Each row was made from one small tree. Brackets hold a mark, then the marks that hang from it, in alphabetical order. Every link used is in the known rows. Write each row's tree.
Known rows:
(gogo kune (piler (dumub gemad))): [ -1.7 -16.6   5.5  11.2  14.0 -17.3  30.4  -9.9  -1.9 -10.6  24.0   4.9
 -11.9 -12.2   2.2   8.8  10.7   6.6  10.6   9.0   4.2   2.3  -6.4 -11.5
  -1.3  -9.0   6.5   8.9  -8.7  -7.1  18.2   0.0  -0.8 -11.1  -3.7]
(gogo beleg deza geda kune (piler dumub fegibi tevup)): [ 14.9  -8.1  32.2  19.9 -17.3   6.1  36.0   0.3  -1.3  -4.7  19.1  15.8
  -9.4   4.1  -2.1   3.6 -17.2   8.5 -12.9 -29.5 -26.3  21.9  -6.2 -26.2
 -15.8  28.8   4.8  59.5 -16.2  -7.0  28.9 -37.6   9.5  -0.4   4.4]
(rezem (beleg (gogo geda kune))): [ -2.3   2.0 -14.6  -5.7  -2.4  -0.7 -13.1  11.5  -3.9 -11.4 -13.2  -3.0
   3.3   0.7   1.1  -6.0  -3.8  -1.9  -5.3 -13.3  13.9   8.5   5.9   9.2
  -6.4   9.0  -8.0 -18.6  21.2  11.4  -8.5   0.6   1.2  -8.8   6.2]
(beleg (gogo deza kune piler) tevup): [  0.3  -5.7  -2.3  11.5   5.9  18.1   2.5 -24.8 -18.7  20.9  -2.9  -8.2
   5.5  12.1   2.9   7.6  -0.6  -9.6  11.8   6.7   7.0   6.9 -16.7  10.3
   7.1  -6.7  24.4  -8.4  -0.4 -17.0   3.2 -11.0 -13.8  19.2  -8.5]
(beleg (gogo deza geda kune (piler dumub fegibi)) tevup): [ 11.1   0.4   1.6  23.7  -6.4  13.2  15.1 -11.9 -11.4  15.4   8.5 -12.2
   2.7   7.9  -1.4  12.0  -6.1 -11.0  -5.6  -1.1  -1.5  15.5 -18.6  -8.5
 -14.0   4.9  25.7  13.4 -12.2 -12.6  14.2 -18.6  17.0   5.1   4.5]
(rezem (beleg (gogo kune) tevup)): [ -4.2   2.2 -16.9  -6.6   9.0  15.9  -8.4 -11.9 -13.2  -7.4 -11.3 -13.0
   0.6   1.1   7.3   0.2  -6.2   4.5   4.2   8.1  18.7   3.2  -9.3  12.5
  -2.9  13.9   4.6 -23.6  19.1  -0.5 -18.3  -2.5  -3.1   4.6   2.9]
(risike kune): [ -0.1  -4.7   9.3 -15.2   3.0 -18.7   6.4  -2.0  13.2  -8.2  -1.5   2.1
  -3.8  -3.9   7.3   9.5   9.7   7.3  12.8  21.1  -0.5  -9.2  16.6  -9.1
   2.8  11.3 -16.6 -17.0  17.6 -10.4 -18.4  29.5   3.2 -13.8   1.9]
(rezem (beleg (gogo deza geda kune) tevup)): [ -4.5   5.3 -12.0   7.1  -4.2  21.3 -12.2  -9.3  -8.2  -5.8 -20.8  -8.0
   8.1  12.3   4.1  -4.6  -9.6  -5.8  -6.4  -5.2  19.0   7.9  -7.0   5.8
  -4.5  13.0  -1.9  -8.5  14.3  -1.7  -6.5 -12.5   7.9   6.6   7.7]
(dumub (gemad (gogo deza geda kune (piler fegibi tevup)))): [ 18.5   0.5  -7.1  22.3  -4.4   5.7  -2.9   3.5  10.4 -11.2   3.8  18.4
  -2.7 -11.1  -4.2  -3.4   7.3   0.5  -1.3  14.1  -6.8   5.1   2.2 -13.1
  -1.1 -14.2  -4.3  17.1 -17.6   5.4   5.5 -11.3  -2.3   4.8  -3.0]
(gemad (gogo piler)): [ -3.7  -0.5  -4.8  -7.1   1.5 -18.8  -1.3   2.7  -2.0   0.2  -4.5  -0.8
   8.9 -17.5   3.2  -5.0  17.6   1.1  15.2  21.0   2.8 -14.4  22.9  15.9
  14.4 -22.9  -8.0 -19.7  -1.8  19.7 -16.3  28.8 -16.8  -8.1 -11.2]
(piler (dumub gemad) tevup): [  0.1  12.1 -12.0  -5.6  16.7   3.3   8.6 -22.3  22.9 -31.4  15.5  13.0
  -3.0  -0.9   6.0  26.9  27.7  13.9 -13.3  40.8  -3.5 -21.7 -23.8 -26.2
   5.5   0.3  -0.8   7.3 -13.4 -11.1 -15.1   8.3  27.4   1.7  17.9]
(senu beleg): [-15.7  -8.8  -0.5 -32.6  18.5 -19.6 -17.5  -5.6  16.3  -4.9 -16.2   2.0
  -4.9   2.8   7.8   0.5   0.0  -0.5   9.6   9.0   6.9 -27.5   5.3  11.2
   7.8   5.4 -20.7 -17.2  16.5   2.2 -12.2  28.3   3.7   0.8  -4.5]
(piler dumub fegibi): [  0.8  -1.6  -2.3 -15.4   6.6 -22.7  17.7  -3.9  15.5 -14.9  17.9  -1.7
  -1.8 -11.5  15.5  21.7  19.0   7.2  -6.6  31.0 -10.0 -20.4  -4.6 -22.4
 -11.4  18.8   0.8  -1.1  -2.7   2.2 -16.8  16.2  25.2 -15.8  11.8]
(kune (gogo (beleg tevup) deza geda (piler dumub fegibi))): [-16.0   9.5   5.9  -3.7  -5.1  10.9  10.8  11.1   1.3   7.1   8.9 -11.4
   1.6   1.5   1.4  -8.4  -7.8   5.7 -13.8 -14.9  -3.6  -4.3  -9.0  -1.8
  -1.1   6.8  -0.5  14.2  -9.5   0.7   8.6 -20.2   6.9   1.1   8.1]
(dumub (gemad (gogo deza kune piler))): [  5.2  -7.2  -5.1  12.4   7.9   1.7  -6.4  -0.2   2.9 -11.2  -0.8  15.5
  -0.6 -11.5  -2.8  -7.2  14.9  -0.6   6.3  12.6   6.0  -0.8   5.5  -3.9
   8.8 -26.9  -6.0  -2.0  -9.0   1.0   1.4   0.7 -13.0  10.1  -8.3]
(dumub (gemad (gogo beleg deza kune))): [ 11.8  -4.0  -1.8  -1.4   3.5   6.7 -21.2   9.8   6.8 -19.0  -2.7  16.8
   0.5  -8.8  -1.4  -9.9  13.3   4.8  -5.3  -2.6   1.0   2.1   8.1  -7.2
   3.3 -15.0 -17.7  -1.6   3.0  -9.5  -5.6 -10.4 -10.7  17.6  -2.2]
(senu (beleg (gogo deza kune (piler dumub fegibi)) tevup)): [ -5.4  -8.6   9.9  -0.7  18.1   9.1  -8.1 -25.2 -13.7  11.5  -0.7  -5.7
 -13.0  14.4  -5.8  11.3 -24.5  -6.4  -1.5  -4.4   1.4  -1.7 -19.6   0.7
  -6.3  13.6  16.0   5.9  -2.8 -11.4   9.2   6.1  11.7  15.1  -1.4]
(rezem (beleg (gogo deza geda kune (piler dumub)) tevup)): [ -8.8   4.0  -1.4  16.7   3.3  17.8   9.5 -14.9 -15.7  -4.7 -12.6 -10.5
   2.1   6.6  -2.0  -1.7 -11.0  -4.8  -6.0 -11.4  18.2  10.6 -14.4   2.8
  -5.0  10.7   6.9   5.1   1.1   0.7   4.2  -9.9  14.0  -1.0   9.7]
(gemad (gogo beleg deza geda kune (piler dumub fegibi))): [ 15.9  -5.6  20.8  16.3 -18.7  -3.5   8.2  16.5  -9.0  -6.1   7.1   4.2
   3.6  -9.8  -5.7  -6.2 -11.4   1.5  -9.6 -29.1 -15.8  18.8  24.6 -11.6
 -12.9   3.5  -8.3  29.2 -10.4   9.8  13.6 -10.9   5.0  -4.0  -1.5]
(gemad (gogo geda)): [  7.0   7.4 -14.0 -10.1 -14.6 -17.7 -17.2  16.0  14.1  -8.0 -13.9  -3.9
  19.2 -11.3   6.6  -4.1  17.6  -2.7   1.8  12.8   0.1 -10.8  31.7   7.1
   1.8 -19.3 -26.8 -19.1   6.3  18.9 -18.1  20.7   8.1  -8.9  -2.1]
(gemad (gogo beleg deza geda kune)): [ 15.7  -4.9  10.4   1.2 -22.1   2.2 -15.1  17.9   0.3  -7.7 -11.7   8.2
  15.7   1.6   2.4 -11.0  -4.3  -1.0  -6.9 -29.1  -5.0  14.0  30.5  -0.3
  -6.5  -8.8 -26.8   4.8  11.4   5.0   2.9 -12.1  -3.2   8.5  -4.1]

Which tree is each row?
[-13.9   6.9  -1.0  -6.6  -8.8   8.3   3.6  15.3   2.2  14.6   2.6  -5.5
   2.3   0.2   3.5 -17.0  -9.2   4.2  -3.9 -13.3  -4.2  -3.3  -5.8   9.2
   4.0   4.8  -2.9   6.3  -2.3   2.2   3.1 -24.2  -9.7   4.4  -1.2] | (kune (gogo (beleg tevup) deza geda (piler fegibi)))
[-12.6   5.9  21.5   0.5  -3.8   6.2  11.2   4.9   1.2   1.8   4.0  -7.7
  -4.6   6.1  -4.2  -0.6 -13.5   9.2  -9.2 -20.5   0.0   6.9   3.9  -7.4
  -0.5   8.3 -11.0   6.6   3.0 -10.3   8.1   3.6  13.5  -8.0  11.4] | (risike (kune (gogo (beleg tevup) deza geda (piler dumub))))
[  2.0   8.3  -5.3  10.9  -6.4   9.9   1.1  -6.6   0.8  19.9  -9.3  -9.9
   8.8   3.8   2.8  -2.5  10.0 -13.9   2.8  14.9   0.5  -3.9 -14.8   5.2
   0.6   1.9  20.1   0.2  -9.8  -7.7  -5.1 -10.3   5.7   8.9   1.6] | (beleg (gogo deza geda (piler fegibi)) tevup)
[  0.2   6.5  -7.6  -6.5 -10.2  -0.7 -23.1   8.0  11.2   3.6 -18.1   0.7
  20.5  16.3   0.9   0.3  15.9 -19.3 -11.7  -2.8   5.3  -6.9   4.2   2.9
   2.9  -9.9  -3.6 -18.5   9.1  -5.3  -7.6   6.4   8.3   4.7   8.2] | (beleg (gogo deza geda))
[-18.8  12.6  -7.0  -1.8  -9.5   7.2   0.5   1.5   7.7   7.6  -0.7   3.3
  11.2  15.3   1.9  -1.6  -3.2  -1.0  -5.3   2.5  -1.4 -10.5  -5.4   6.9
  18.1 -17.8  -4.2  -2.3  -6.3  12.3   6.1  -5.2  -6.1  -2.2  -2.0] | (kune (gogo deza geda (piler tevup)))
[  9.1   0.2   1.4  14.7 -13.7  11.6  -0.4  -3.6  -6.2  10.6  -0.3   7.8
   5.5  18.9  -6.1   7.5  -2.2 -13.7  -2.3 -10.6  -3.3  15.0  -4.5   0.0
   3.0  -9.3  15.1   6.2  -2.0  -3.8  13.6  -9.9  -4.3   5.9  -2.5] | (beleg (gogo deza geda kune (piler tevup)))
[  7.0  16.5 -14.1  -3.0  15.1   6.1  -3.0 -20.1  17.2 -32.2  12.8   8.7
  -0.6  -2.6   2.6  27.3  21.9  14.0 -18.7  39.4  -5.6 -14.8 -10.5 -23.4
   4.7 -11.3  -3.1   3.7 -18.2  -1.3 -18.5  15.5  25.9   1.8  16.5] | (piler (dumub (gemad gogo)) tevup)
[ 10.4  -4.1  -6.0   3.8  -8.8 -11.9   0.1  14.3  -5.5  12.0   5.0  -5.4
   3.4  -0.9  -3.9   0.2   4.8 -10.3   9.0 -11.8   4.4  12.2   6.5  11.6
  -4.3 -12.9   9.2 -11.8   6.7   0.8  10.6  -0.1  -8.0  -8.3  -5.8] | (beleg (gogo geda kune piler))
[  3.2  -6.2   8.3  -0.8   3.4   3.6 -16.7  -8.5  -1.3   9.2  -5.9   7.7
 -12.0  17.5 -12.2   3.8 -25.9 -10.8  -3.0 -15.9  -8.7   5.6  -6.0   0.5
  -4.8  11.0   7.0  11.4   0.2   1.7  14.8   4.9   2.6   7.0  -4.6] | (senu (beleg (gogo deza geda kune (piler fegibi tevup))))
[  7.1  -2.0  -1.5   7.2  -6.3 -12.1   8.6   7.2  -7.6   4.3  11.3  -9.3
   4.3   1.8  -5.0   9.8   4.7  -6.8  -3.5 -15.2   3.1  14.0   2.9   0.5
  -9.6 -11.3  10.8  -5.4  -0.6  -0.4  15.1   3.9   8.9 -12.7   1.9] | (beleg (gogo geda kune (piler dumub)))
[ 20.0  -1.1   2.4  15.3 -14.4   8.0   3.0  -1.8  -6.5  13.9   6.6   7.9
  -0.5  13.5  -5.8   8.3  -7.6 -11.0  -1.6  -6.7 -13.8  16.5  -7.9  -6.8
  -5.6   3.0  21.3  11.3  -5.1  -0.4  10.1 -12.5  -5.8   3.2  -3.0] | (beleg (gogo deza geda kune (piler fegibi tevup)))
[-12.9 -11.0   6.0  -6.1  18.7  10.1 -16.2 -23.9 -12.0  15.5 -13.0  -4.7
  -7.5  16.3  -4.6   2.5 -19.5 -10.0   7.9  -6.1   8.7  -2.8 -13.9  13.9
   4.3   2.2   9.0  -5.9   5.8 -11.4   5.2   6.6  -6.2  20.6  -8.7] | (senu (beleg (gogo deza kune piler) tevup))
[  2.2  -5.9   5.7 -12.3  16.6  -3.5 -10.6 -14.1  -9.7   2.0  10.9   1.3
 -19.0   8.2 -10.3  18.6 -22.9   0.8  -3.1  -3.7  -8.3  -0.2 -11.1  -2.6
  -7.2  12.6  13.6   4.2  -0.5  -0.8   6.8  18.3   4.8   1.6  -2.1] | (senu (beleg (gogo kune (piler dumub fegibi tevup))))
[-12.6  10.7 -20.5 -16.2  13.6  11.5 -13.7 -11.6  -5.5  -9.2 -20.9 -13.8
   4.0  -1.9   7.8  -1.3   6.6   3.2   1.6  18.6  19.9 -10.2 -10.7  15.6
   5.2  14.0   2.8 -27.9  15.1   1.7 -30.7  10.3  -0.3   2.4   9.1] | (rezem (beleg gogo tevup))
[-12.7   6.3  -4.0 -17.0  12.4  -5.5   7.0  18.3   0.2  -4.2  25.9  -4.0
 -12.7 -14.1  -1.2  -5.0   4.0  17.3  -9.4  -6.3  -4.1  -9.0 -10.5  -1.8
   2.2   2.1   3.9  -1.5  -6.9   1.2  -2.3  -3.1 -11.3  -5.7   5.6] | (kune (gogo beleg (piler (dumub gemad) fegibi)))
[-20.0   6.6 -15.8 -12.5  -4.3 -14.9   3.3  19.4   7.3   9.2   3.2 -10.0
   7.6  -4.1   5.7  -9.9   5.0   1.3   4.3   2.1   9.0 -13.2   6.7  16.3
  12.2 -22.3  -9.5 -19.6   3.5  17.3   3.0   7.3  -9.4 -15.2  -4.2] | (kune (gogo geda piler))
[  8.0 -20.5  17.0  -8.0  -0.6 -16.3  28.6  13.5  -9.4   5.1  22.4   6.8
 -16.0 -20.5   6.9 -12.4  -5.5  15.7  22.3 -12.4 -14.4  11.7   6.8  -0.3
  -7.2  22.5   6.8  16.3   7.4  -3.0   6.7 -20.0 -33.3  -6.0 -15.7] | (gogo beleg kune (piler fegibi))
[  4.9   2.8  -8.9  -6.6  16.1 -17.0  10.5   0.0  21.7 -25.1  21.3   6.8
 -10.3 -16.8   9.7  16.6  27.5   7.7 -12.3  37.0  -4.2 -20.1 -13.2 -32.0
 -12.1  12.7   3.0   2.9 -10.8  -6.6 -14.9   8.5  25.8 -11.9  16.4] | (piler (dumub gemad) fegibi)
[  2.4   6.1  -3.1   1.0 -15.9  -7.1 -20.9   9.3  14.0  -5.7 -21.0   3.7
  24.8   0.3   6.4  -6.9  13.9  -9.5  -5.5   5.8  -0.5 -10.8  26.4   2.5
   5.9 -21.0 -26.1  -9.7   2.3  14.0 -12.8  14.6   6.9   1.7   0.0] | (gemad (gogo deza geda))
[ 17.9  -4.2  -6.0   3.9 -10.2 -14.0   3.8  16.8  -5.2  11.9  10.0  -4.9
  -1.9  -6.3  -2.1   0.2  -0.4  -7.8   7.9  -4.3  -5.9  15.1   6.5   1.9
 -11.1  -1.7  16.2  -5.7   4.7   4.3   7.6  -3.4  -7.6 -10.8  -4.7] | (beleg (gogo geda kune (piler fegibi)))
[ 15.1  -2.7  14.8  10.9 -19.9   9.7   2.1   7.4  -5.8  -0.3  -3.7  14.1
   7.2   0.6  -4.7  -8.7 -11.4   3.6  -0.2 -24.1 -12.2  18.3  20.9   2.6
   2.2  -7.7 -11.7  24.7  -4.3   9.3   9.2 -16.3 -12.5   6.8 -10.4] | (gemad (gogo beleg deza geda kune (piler tevup)))
[ -3.1 -17.6  15.0  21.9 -15.6 -10.3  22.3   0.4   3.0   8.5  -5.7  10.6
   7.1   6.4   4.0  -9.0  -0.1 -11.5  11.7 -13.5   1.1   8.6   8.1  -2.5
   1.8  -7.9  -7.8  19.0   0.2   1.9  27.9 -17.9  -6.8  -5.5 -11.1] | (gogo deza geda kune piler)
[-13.5  -3.1   4.2 -11.4  20.5   7.7 -18.1 -21.0  -3.5  15.8 -15.1  -4.7
  -8.2   9.7  -4.5   1.1 -12.1 -10.5   4.6   6.7   2.6 -17.5 -16.5  10.8
   4.4  11.3  11.5  -5.6  -1.6  -7.3  -7.6  15.9  -0.5  16.2  -4.3] | (senu (beleg (gogo deza (piler fegibi)) tevup))
[ -1.3   8.0  11.5 -10.9  -7.9  -2.7   5.4  15.4   4.6   1.1   9.1  -0.6
  -8.0   0.0  -4.6  -2.4 -12.8  16.0   2.3 -12.3  -7.8   7.6  11.6  -0.1
   4.4   7.9 -10.7  -1.9   8.2  -2.6   0.1   9.7  -5.0 -14.0   3.3] | (risike (kune (gogo beleg geda (piler tevup))))
[ -6.7   5.3  15.7 -11.3  -4.8 -10.5  10.7  21.6   3.9  -3.8   9.5  -9.4
  -8.0  -3.5  -5.0   0.0 -11.0  14.2  -5.2 -21.6  -0.5   8.0  14.3  -4.3
  -1.5   6.5 -15.0  -1.8   6.6  -5.1   6.5  14.6   5.7 -19.9   9.7] | (risike (kune (gogo beleg geda (piler dumub))))
[ 23.0  -2.0  15.9  12.9 -22.2   6.9   4.5  10.4  -7.2  -0.2   3.6  14.2
  -0.1  -6.0  -5.8  -8.3 -14.6   5.2   0.3 -19.2 -21.4  20.0  18.2  -5.0
  -7.0   5.0  -4.9  30.5  -7.2  13.7   6.2 -18.1 -10.6   4.0 -10.2] | (gemad (gogo beleg deza geda kune (piler fegibi tevup)))
[ -2.9   3.2  17.1  -1.0  -8.8   4.0   8.4  13.2   1.3   9.4   4.4  -3.7
  -6.8   2.4  -3.1  -6.9 -15.8  10.0  -0.6 -12.9  -8.2   7.8   6.6  -5.3
  -1.6  17.6  -5.8   6.0   4.5  -8.8   3.3  -4.2  -1.1  -5.5   3.3] | (risike (kune (gogo (beleg tevup) deza geda (piler fegibi))))
[ 15.3  -3.3  -5.5  19.1  -3.9  -1.9  -4.6  10.0   7.7  -9.6   4.9  14.4
  -2.0 -14.8  -4.3  -9.0  11.4  -1.0   2.1   7.7  -2.5   4.2   9.7 -11.9
  -3.5 -17.8  -7.9  12.0 -13.6   6.9   5.9  -7.6  -3.8   0.1  -5.3] | (dumub (gemad (gogo deza geda kune (piler fegibi))))
[ 15.6  -3.3  -5.1  16.9   5.9   9.5  -2.5  -6.1   3.0 -11.1   9.2  21.4
  -7.0 -12.0  -3.6   1.2   8.7   4.3   4.1  23.5  -6.9   0.9  -2.2 -13.1
   3.5 -13.6   4.6  11.0 -17.4   1.0  -3.9  -5.1 -13.3   9.3  -7.2] | (dumub (gemad (gogo deza kune (piler fegibi tevup))))
[-12.7  -0.1   4.0   4.7  -1.5 -29.0  28.3   5.0  16.1  -5.5   1.9  -7.0
   5.5 -11.5   4.6  -0.7  21.3  -1.2   2.1   7.1   4.1 -13.7   6.0  -4.0
   0.0  -6.3  -9.0   7.0  -8.3   6.8   8.2   9.9  19.8 -25.8   3.4] | (gogo geda (piler dumub))
[-15.3  -1.3  -4.7 -18.4  25.2  -2.4 -19.3 -16.2  -2.4  13.0 -14.6 -12.1
  -7.7   3.7  -2.6  -1.8  -6.8  -4.4  13.0  10.6  12.0 -17.7 -12.0  20.5
   8.1   2.0   4.5 -19.0   5.8  -6.3  -9.1  23.3  -2.7  12.1  -6.4] | (senu (beleg (gogo piler) tevup))
[-21.8   1.5  -4.1 -28.4   7.0  -8.1   0.4  21.2  -3.0   6.8   9.3  -6.3
  -0.2  -5.9   4.6 -13.3   2.2  13.2   6.3 -10.3   3.1 -10.8   3.6  21.2
  17.3  -8.6  -3.9 -18.1   8.4   6.0  -5.9   2.3 -30.8  -2.5  -8.0] | (kune (gogo beleg piler))
[ -6.5   6.0 -13.9  -8.0  12.5   2.2  -1.0 -14.6  -5.0  16.4  -5.2 -17.1
   5.3  -3.3   5.6   2.3  17.8  -2.9  15.6  26.9  12.4 -11.5 -13.6  18.5
  12.2  -7.6  19.8 -25.5  -0.2 -10.1 -18.0  10.2 -12.7   7.4  -4.6] | (beleg (gogo piler) tevup)
[  1.1  -9.4   9.8  -8.9  12.1   5.9 -16.0 -14.9 -10.2  10.0  -2.4   9.3
 -15.5  17.2  -9.8   7.3 -25.5  -7.5   1.0  -8.0  -7.2  -0.2 -11.6   3.0
   0.2  10.4  14.2   5.7  -0.1  -2.5   5.5  11.1  -6.8  12.3  -7.3] | (senu (beleg (gogo deza kune (piler fegibi tevup))))
[ -8.0   1.0  -5.2  13.3   0.4  17.4   1.4 -10.1 -14.8   0.9 -20.2  -7.4
   2.0   4.9  -1.2  -9.5  -9.8  -5.7   2.7  -8.9  18.6   9.9 -10.0  10.4
  -1.4  10.7   4.4  -2.5   6.9   3.0   0.9 -12.3  -0.6   3.8   3.1] | (rezem (beleg (gogo deza geda kune piler) tevup))
[ -7.6  14.5 -21.9  -8.6   3.4   8.5 -12.8  -0.5   2.0  -8.8 -22.3 -15.1
   7.8  -0.4   4.6  -7.8   6.3  -0.6  -2.5  10.3  20.9  -7.0  -5.2  13.2
  -1.6  12.8  -3.7 -24.6  14.6   5.0 -23.1   3.7  10.3  -2.1  10.5] | (rezem (beleg (gogo geda) tevup))
